Every row comes from one small tree of marks. Brackets hold a mark, then the marks that hang from it, in alphabetical order. Every link used is in the known rows. Which tree was each row made from?
Known rows
(gonof (pidu dafu vafiko)): +1.50  +1.10  +4.71  +2.22  +1.36  +1.08  +0.72  +3.78  -1.01  +0.46  +0.99  -0.78  +1.37  +0.50  +1.45  -0.10  +1.87  -1.63  +2.25  -1.30  -1.22  -0.48  +1.13  +1.49  -0.96
(pidu gonof kila vafiko): -1.22  +0.20  +2.76  +1.61  +1.78  +1.16  +2.88  +2.67  -0.38  -2.16  -0.27  +0.22  +1.10  -0.75  +0.30  +0.70  +0.69  -1.23  +0.35  +0.48  -0.88  -0.90  -0.54  -0.24  -3.24
(vaza (vafiko (lora gonof))): +0.86  -0.48  +4.07  +0.06  -0.76  +0.67  +1.80  +3.80  -0.72  -0.74  +1.38  -2.36  +0.18  +1.42  +0.33  +0.18  -0.31  -1.40  +1.82  -1.29  -0.04  +1.37  +0.94  +1.45  +0.53
(vafiko vaza): +0.88  -0.43  +4.15  -0.16  +0.15  +1.32  +1.59  +4.17  -1.27  -1.23  +0.02  -0.83  +0.32  +1.35  +1.12  +0.53  +0.04  -1.00  +2.37  -4.12  -1.43  +1.65  +1.34  +2.01  -1.12
(vafiko (lora gonof)): +1.51  +0.01  +4.52  +0.16  -0.60  +1.90  +0.96  +2.36  -3.20  -0.77  +0.80  -1.65  -0.90  +0.55  -0.09  +0.42  +0.12  -2.15  +2.06  -2.13  -0.93  +0.88  +0.88  +0.59  +0.15
(vaza vafiko): +0.33  -0.87  +4.50  +0.27  +0.39  +0.57  +1.62  +4.76  +0.45  -0.82  +0.76  -1.50  +0.50  +1.82  +0.85  -0.01  -0.35  -1.01  +2.96  -2.24  -0.72  +0.64  +0.49  +2.46  +0.45
(gonof lora (pidu vafiko)): +2.56  -0.48  +4.08  +0.54  +0.07  +2.58  +0.43  +3.44  -1.68  -1.20  +0.92  -1.33  +2.49  +1.03  +2.99  +0.18  +1.10  -2.79  +1.45  -1.54  -1.38  -1.25  +1.55  +0.73  +0.03
(risobi (pidu gonof kila (vafiko lora))): +0.48  +1.53  +2.88  +1.52  +1.35  +1.32  +2.52  +2.50  -0.89  -1.96  -0.23  +1.06  +0.10  -0.61  +0.47  +0.95  +0.76  -2.41  +0.15  -0.29  -1.47  -0.58  +2.05  +0.24  -2.88
(lora (gonof (pidu dafu vafiko))): +1.16  +0.89  +5.54  +1.89  +0.43  +0.87  -0.15  +3.73  -1.98  +1.12  +0.52  -1.04  +0.68  -0.48  +0.49  +0.00  +0.88  -0.60  +2.39  -0.89  -0.94  -0.57  +1.40  +1.22  -1.09
(gonof lora): +2.37  -1.56  +4.66  -0.33  +0.21  +2.71  +0.55  +2.99  -1.37  -1.77  +0.47  -1.40  +0.55  +1.52  +2.15  +0.76  -0.42  -2.15  +2.54  -2.98  -1.64  -0.64  +0.38  +1.24  +0.41
(gonof lora (pidu dafu (vafiko vaza))): +3.05  +0.13  +3.62  +1.17  +0.27  +1.93  +1.05  +3.21  -0.63  -0.58  +1.25  -1.69  +2.72  +1.30  +2.88  +1.11  +1.64  -1.83  +0.51  -0.83  -0.75  -0.07  +1.65  +0.48  -1.14
(gonof (pidu kila vafiko)): +0.64  +0.00  +3.88  +1.48  +1.03  +1.54  +1.08  +4.01  -1.03  -0.54  +0.28  +0.36  +1.05  +0.14  +2.05  -0.76  +1.01  -2.58  +1.42  -1.10  -1.42  -0.52  +1.38  +1.01  -1.95
(lora (gonof (pidu kila))): +0.84  -0.44  +5.12  +1.14  -0.29  +1.20  -0.19  +4.27  -2.37  +0.42  -0.02  -0.21  +0.08  -0.36  +0.92  -0.66  -0.14  -1.20  +1.98  -1.54  -1.18  -0.62  +1.52  +1.18  -1.51
(lora (gonof (pidu dafu))): +1.47  +0.47  +5.78  +1.73  -0.07  +0.80  -0.44  +4.11  -2.41  +1.20  +0.51  -1.00  +0.27  -0.12  +0.55  -0.19  +0.43  -0.59  +2.59  -1.74  -1.03  -0.62  +1.34  +1.55  -0.84
(gonof lora (pidu dafu vafiko)): +3.01  +0.14  +4.20  +1.48  +0.58  +2.09  +0.65  +3.03  -0.72  -0.41  +1.34  -1.57  +2.36  +1.17  +2.91  +0.86  +1.55  -2.18  +1.20  -0.59  -0.89  -1.01  +1.17  +0.56  -0.49
(gonof lora pidu): +3.14  -1.12  +4.42  +0.25  -0.71  +2.52  -0.12  +3.96  -2.07  -1.25  +0.87  -1.08  +1.76  +1.59  +3.03  -0.20  +0.52  -2.71  +1.56  -2.72  -1.64  -1.28  +1.69  +1.33  +0.34
(gonof lora (pidu kila (vafiko vaza))): +2.12  -0.95  +2.93  +0.32  +0.03  +2.45  +1.49  +3.51  -0.64  -1.65  +0.59  -0.66  +2.42  +0.81  +3.49  +0.46  +0.77  -2.79  -0.18  -0.71  -0.90  -0.19  +1.89  -0.02  -2.18
(risobi (pidu vafiko)): +0.98  +1.53  +4.72  +1.07  +1.89  +1.44  +1.12  +3.34  -0.70  -0.70  -0.12  +0.81  -0.15  +0.00  +1.04  +0.30  +0.58  -2.12  +3.00  -2.30  -2.25  -0.57  +2.48  +1.93  -1.23
(vafiko (lora gonof) (pidu dafu kila)): +1.27  +0.64  +3.08  +2.08  -0.59  +1.94  +1.83  +2.21  -1.48  +0.83  +1.50  -1.49  -1.59  -0.73  -0.76  +0.36  +0.85  -2.76  -0.68  -0.27  -0.96  +3.08  +1.41  -1.15  -1.13

Which tree is each row?
+0.45  +0.91  +4.21  +0.69  +0.95  +1.92  +1.61  +2.05  -1.95  -0.73  +0.74  -1.57  +0.10  -0.08  +0.21  +0.65  +0.83  -2.11  +2.29  -0.82  -0.82  +0.50  +0.67  +0.31  -0.50 -> (pidu (vafiko (lora gonof)))
+1.87  +0.28  +4.08  +1.01  -0.55  +1.62  +0.99  +2.63  -2.81  -0.13  +1.04  -1.22  -0.64  +0.41  +0.40  +0.27  +0.66  -2.40  +0.97  -1.01  -0.66  +0.74  +1.13  +0.28  -0.91 -> (vafiko (lora (gonof (pidu dafu kila))))
+1.54  +1.18  +4.25  +1.96  +0.93  +0.89  +1.20  +3.96  -0.79  +0.41  +0.83  -1.01  +1.65  +0.71  +1.56  +0.24  +1.97  -1.27  +1.65  -1.51  -1.06  +0.36  +1.53  +1.39  -1.46 -> (gonof (pidu dafu (vafiko vaza)))
-0.02  +1.32  +2.09  +2.56  +2.00  +0.78  +3.89  +1.25  +0.11  -1.41  +0.71  -0.73  +0.48  -0.52  -0.28  +2.17  +1.66  -1.33  -1.03  +2.18  +0.08  +0.32  -1.00  -1.49  -3.61 -> (pidu dafu gonof kila (vafiko lora))
+0.52  +0.60  +3.68  +1.43  +1.00  +1.06  +1.51  +3.74  -0.91  -1.58  -0.65  +1.69  -0.43  -0.22  +0.72  +0.38  -0.01  -1.80  +0.98  -1.76  -2.01  -1.09  +2.00  +1.38  -2.61 -> (risobi (pidu gonof kila))
+0.83  -0.23  +3.23  +0.55  -0.92  +1.18  +2.31  +4.07  -0.24  -0.64  +1.82  -2.43  +0.18  +1.33  +0.17  -0.41  +0.55  -2.56  +0.93  -1.94  -0.87  +2.67  +1.56  +1.19  +1.32 -> (vaza (vafiko lora pidu))
+2.66  -1.86  +3.71  +0.39  -0.33  +2.48  +0.43  +3.84  -1.43  -1.40  +0.51  -0.25  +1.42  +1.20  +3.35  -0.16  +0.13  -3.06  +0.58  -1.63  -1.48  -1.02  +1.38  +0.67  -1.10 -> (gonof lora (pidu kila))
+1.85  +0.18  +4.05  +1.83  +0.56  +1.08  +1.58  +2.48  -0.78  -1.31  +0.75  -1.60  +1.15  +1.03  +0.46  +1.87  +0.90  -0.49  +0.96  -1.04  -0.83  -1.06  -0.74  +0.47  -0.87 -> (pidu dafu (gonof lora))
+1.78  +0.76  +3.59  +1.97  +1.22  +1.14  +1.82  +3.00  +0.10  -1.30  -0.11  +1.05  -0.04  -0.01  +1.08  +1.53  +0.34  -1.48  +0.33  -0.57  -1.49  -1.12  +1.55  +0.62  -2.93 -> (risobi (pidu dafu (gonof lora) kila))
+0.14  +1.93  +3.92  +2.72  +2.19  +0.45  +2.31  +2.25  -0.17  -0.76  +0.75  -1.28  +1.39  -0.21  -0.51  +1.57  +1.89  -0.05  +1.59  +0.26  -0.70  -0.80  -0.81  +0.30  -1.74 -> (pidu dafu gonof vafiko)
+0.72  +2.23  +3.16  +2.47  +1.62  +0.69  +3.03  +1.37  -0.92  -1.18  +1.23  -2.14  +1.06  +0.08  -0.77  +1.95  +2.26  -0.87  +0.42  +0.70  -0.21  -0.01  -0.78  -0.41  -1.38 -> (pidu dafu gonof (vafiko lora))
+0.37  -0.50  +3.04  +0.75  -1.04  +1.00  +2.27  +3.96  -0.20  -0.23  +1.58  -2.06  -0.14  +0.53  -0.03  -0.24  +0.06  -2.23  +0.13  -0.59  -0.39  +2.64  +1.65  +0.39  +0.02 -> (vaza (vafiko (lora gonof) (pidu kila)))
+1.63  +0.19  +3.57  -0.44  -1.29  +1.61  +1.78  +2.84  -2.86  -1.05  +0.69  -2.06  -0.17  +0.93  +0.20  +1.08  +0.24  -1.53  +0.78  -2.62  -0.55  +2.56  +1.83  +0.41  -1.06 -> (vafiko (lora gonof) vaza)
+1.74  +1.34  +3.81  +2.02  -0.83  +1.78  +1.26  +2.31  -2.22  +1.01  +1.83  -2.33  -1.19  -0.36  -1.08  +0.34  +1.30  -2.38  +0.52  -1.44  -1.23  +2.77  +1.64  -0.37  +0.50 -> (vafiko (lora gonof) (pidu dafu))
+1.46  +0.89  +3.60  +0.90  -0.13  +1.62  +1.25  +3.64  -2.13  -0.85  +0.88  -1.22  +1.56  +0.89  +1.62  -0.26  +1.82  -2.57  +1.06  -2.02  -1.26  +0.61  +2.08  +1.15  -0.69 -> (gonof (pidu (vafiko lora vaza)))
+1.88  +1.52  +2.87  +1.36  -1.67  +1.43  +2.15  +2.65  -1.94  +0.81  +1.74  -2.84  -0.44  +0.04  -0.80  +0.96  +1.60  -1.79  -0.77  -1.77  -0.84  +4.60  +2.61  -0.57  -0.71 -> (vafiko (lora gonof) (pidu dafu) vaza)
-0.48  +1.27  +3.17  +1.09  +0.77  +0.86  +2.56  +3.08  -1.07  -2.15  +0.13  -1.43  +2.14  +0.02  +0.02  +1.14  +1.42  -0.40  +1.02  -1.48  -0.95  +0.00  +0.47  +0.62  -1.80 -> (pidu gonof (vafiko vaza))
+0.03  +1.31  +3.06  +1.27  +0.72  +1.47  +2.57  +1.89  -2.06  -2.34  +0.76  -1.65  +1.26  +0.01  -0.43  +1.11  +1.59  -1.68  +0.82  -0.64  -0.99  -0.48  -0.08  -0.08  -0.65 -> (pidu gonof (vafiko lora))
+0.72  +1.15  +3.88  +2.66  +0.11  +1.05  +1.31  +3.51  -0.98  +0.24  +1.24  -1.35  +0.16  -0.32  -0.90  +0.07  +1.49  -1.22  +0.90  -2.33  -2.00  +1.01  +0.76  +0.68  +0.01 -> (vafiko (pidu dafu gonof))
+0.54  -0.07  +3.95  +1.44  +0.16  +0.37  +1.85  +4.73  +1.14  +0.34  +1.63  -2.02  +0.43  +1.15  +0.19  -0.18  +0.48  -1.11  +1.83  -1.74  -0.95  +2.01  +1.02  +1.79  +0.67 -> (vaza (vafiko (pidu dafu)))
+0.42  -0.69  +2.68  +0.64  -0.66  +1.17  +2.69  +3.91  +0.33  -0.72  +1.59  -1.86  -0.14  +1.06  +0.39  -0.31  +0.18  -2.61  +0.17  -1.20  -0.70  +2.72  +1.47  +0.66  +0.31 -> (vaza (vafiko lora (pidu kila)))
+1.74  +2.14  +3.84  +2.06  +1.74  +1.03  +1.73  +2.52  -0.16  -1.07  +0.40  -0.03  +0.95  -0.12  +0.78  +1.84  +1.18  -1.27  +1.11  -0.40  -1.48  -1.33  +1.60  +0.84  -1.89 -> (risobi (pidu dafu (gonof lora) vafiko))
+3.51  -0.55  +4.37  +1.14  -0.06  +1.98  +0.11  +3.55  -1.29  -0.42  +1.25  -1.34  +1.72  +1.65  +2.81  +0.42  +1.03  -2.17  +1.36  -1.85  -1.22  -0.96  +1.17  +1.04  -0.08 -> (gonof lora (pidu dafu))
+0.37  +0.91  +3.99  +1.17  +2.16  +1.54  +1.70  +3.36  +0.06  -0.88  -0.48  +1.76  -0.63  -0.40  +1.32  +0.31  +0.16  -2.37  +1.93  -1.19  -1.86  -0.40  +2.23  +1.25  -2.74 -> (risobi (pidu kila vafiko))
+0.08  +1.46  +2.96  +1.29  +1.39  +0.96  +2.65  +3.44  -0.20  -1.77  -0.57  +1.27  +0.66  -0.58  +0.88  +1.03  +0.61  -1.52  +0.19  -0.82  -1.68  -0.29  +2.38  +0.67  -3.68 -> (risobi (pidu gonof kila (vafiko vaza)))
+1.36  +1.98  +3.95  +0.80  +0.85  +1.48  +1.79  +2.89  -1.33  -0.91  +0.00  +0.06  -0.02  -0.07  +0.87  +0.90  +0.81  -2.09  +1.57  -1.78  -1.56  +0.76  +3.18  +1.09  -1.71 -> (risobi (pidu (vafiko (lora gonof) vaza)))
+1.34  +0.73  +3.45  +2.11  +1.24  +1.33  +1.67  +2.96  -0.69  -0.07  +1.00  -0.25  +0.67  +0.37  +1.61  +0.16  +1.79  -2.54  +0.42  +0.10  -0.64  +0.28  +0.94  +0.24  -2.26 -> (gonof (pidu dafu kila (vafiko lora)))
-0.07  +0.40  +3.79  +2.16  +3.23  +1.08  +2.63  +2.39  +1.45  +0.05  +0.37  +0.30  -0.32  -0.27  +0.80  +1.33  +0.83  -1.17  +1.52  +1.06  -0.44  +0.66  -0.58  +0.04  -3.53 -> (pidu dafu kila vafiko)
+0.58  +1.93  +3.42  +2.55  +2.31  +0.59  +2.41  +2.81  +0.48  -0.81  -0.12  +1.27  +0.11  -0.79  +0.46  +1.41  +0.93  -1.30  +0.66  +0.37  -1.41  -0.82  +1.47  +0.62  -3.60 -> (risobi (pidu dafu gonof kila vafiko))
+0.84  +1.53  +4.06  +2.11  +2.69  +0.98  +1.94  +2.92  +0.82  -0.06  -0.13  +1.53  -0.73  -0.44  +1.12  +0.96  +0.60  -1.89  +1.66  -0.24  -1.42  -0.02  +1.82  +0.91  -3.27 -> (risobi (pidu dafu kila vafiko))
+0.72  +1.42  +4.00  +1.51  +2.25  +0.76  +2.41  +2.74  +0.67  +0.00  +0.68  -1.29  +0.71  +0.49  +0.63  +1.72  +1.52  -0.37  +2.14  -0.95  -0.50  +1.62  +0.22  +0.89  -2.10 -> (pidu dafu (vafiko vaza))
+2.71  -0.42  +3.59  +0.28  -0.38  +2.39  +0.84  +3.60  -1.42  -1.45  +0.87  -1.56  +2.91  +1.30  +3.25  +0.47  +1.11  -2.34  +0.87  -1.81  -1.16  -0.50  +2.08  +0.74  -0.53 -> (gonof lora (pidu (vafiko vaza)))
+0.57  +0.61  +3.00  +1.97  +2.69  +1.44  +3.29  +1.40  +0.78  -0.43  +0.84  -0.35  -0.72  -0.08  +0.64  +1.56  +1.21  -2.11  +0.49  +1.54  -0.17  +1.46  -0.45  -0.88  -3.15 -> (pidu dafu kila (vafiko lora))
-0.68  -0.34  +2.97  +0.56  +1.89  +1.55  +2.94  +3.03  +0.45  -1.41  -0.27  +0.28  +0.47  -0.09  +1.42  +0.81  +0.25  -1.67  +0.93  -0.70  -0.80  +1.52  +0.64  +0.22  -3.50 -> (pidu kila (vafiko vaza))
+1.31  +1.74  +4.19  +0.95  +1.46  +1.71  +1.49  +2.75  -1.23  -1.08  +0.12  +0.25  -0.40  +0.07  +0.81  +0.61  +0.84  -2.79  +2.22  -1.94  -1.95  -0.11  +2.54  +1.40  -0.99 -> (risobi (pidu (vafiko lora)))
+0.23  -0.36  +2.75  +0.74  -0.51  +1.72  +2.22  +4.41  -0.34  -0.43  +0.28  -0.49  -0.10  +0.02  +0.59  -0.37  +0.30  -2.00  -0.03  -3.14  -1.99  +3.54  +2.32  +0.47  -1.86 -> (vafiko (pidu kila) vaza)
+0.83  +0.02  +2.91  +2.33  -0.01  +1.58  +1.93  +3.14  -0.06  -0.37  +1.05  -0.92  +0.25  -0.28  +0.10  +0.62  +0.90  -1.80  -0.52  -0.86  -1.57  +1.07  +0.63  -0.41  -1.36 -> (vafiko (pidu dafu (gonof lora) kila))
+1.15  +0.01  +5.21  +1.78  +0.06  +0.82  -0.05  +3.96  -1.83  +1.05  +0.25  -0.27  +0.04  -0.41  +0.68  -0.15  +0.09  -0.79  +1.84  -0.86  -0.90  -0.50  +1.22  +0.97  -1.95 -> (lora (gonof (pidu dafu kila)))
+2.06  -1.12  +3.32  +0.72  +0.38  +2.59  +1.01  +3.26  -0.88  -1.48  +0.63  -0.45  +2.08  +0.71  +3.32  +0.22  +0.70  -2.99  +0.48  -0.42  -1.02  -1.08  +1.35  +0.11  -1.54 -> (gonof lora (pidu kila vafiko))
+1.66  +1.60  +1.78  +1.65  -1.63  +1.28  +3.10  +2.62  -1.59  -0.73  +1.72  -2.69  +0.40  +0.45  -0.93  +1.19  +2.24  -1.88  -1.76  -1.94  -1.09  +3.92  +1.85  -0.65  -0.58 -> (vafiko lora (pidu dafu gonof) vaza)
+1.21  +1.27  +3.47  +2.20  +1.64  +1.14  +2.34  +1.75  -0.04  -1.38  +1.07  -1.94  +2.13  +0.25  +0.47  +2.29  +1.71  -0.39  +0.90  +0.68  -0.47  -1.12  -0.83  -0.27  -1.43 -> (pidu dafu (gonof lora) vafiko)
+0.06  +0.49  +3.06  +1.79  +2.66  +0.90  +3.30  +2.63  +1.70  -0.21  +0.26  +0.00  +0.16  -0.03  +1.10  +1.82  +0.89  -0.76  +0.63  +0.66  -0.17  +1.90  +0.00  -0.15  -4.35 -> (pidu dafu kila (vafiko vaza))
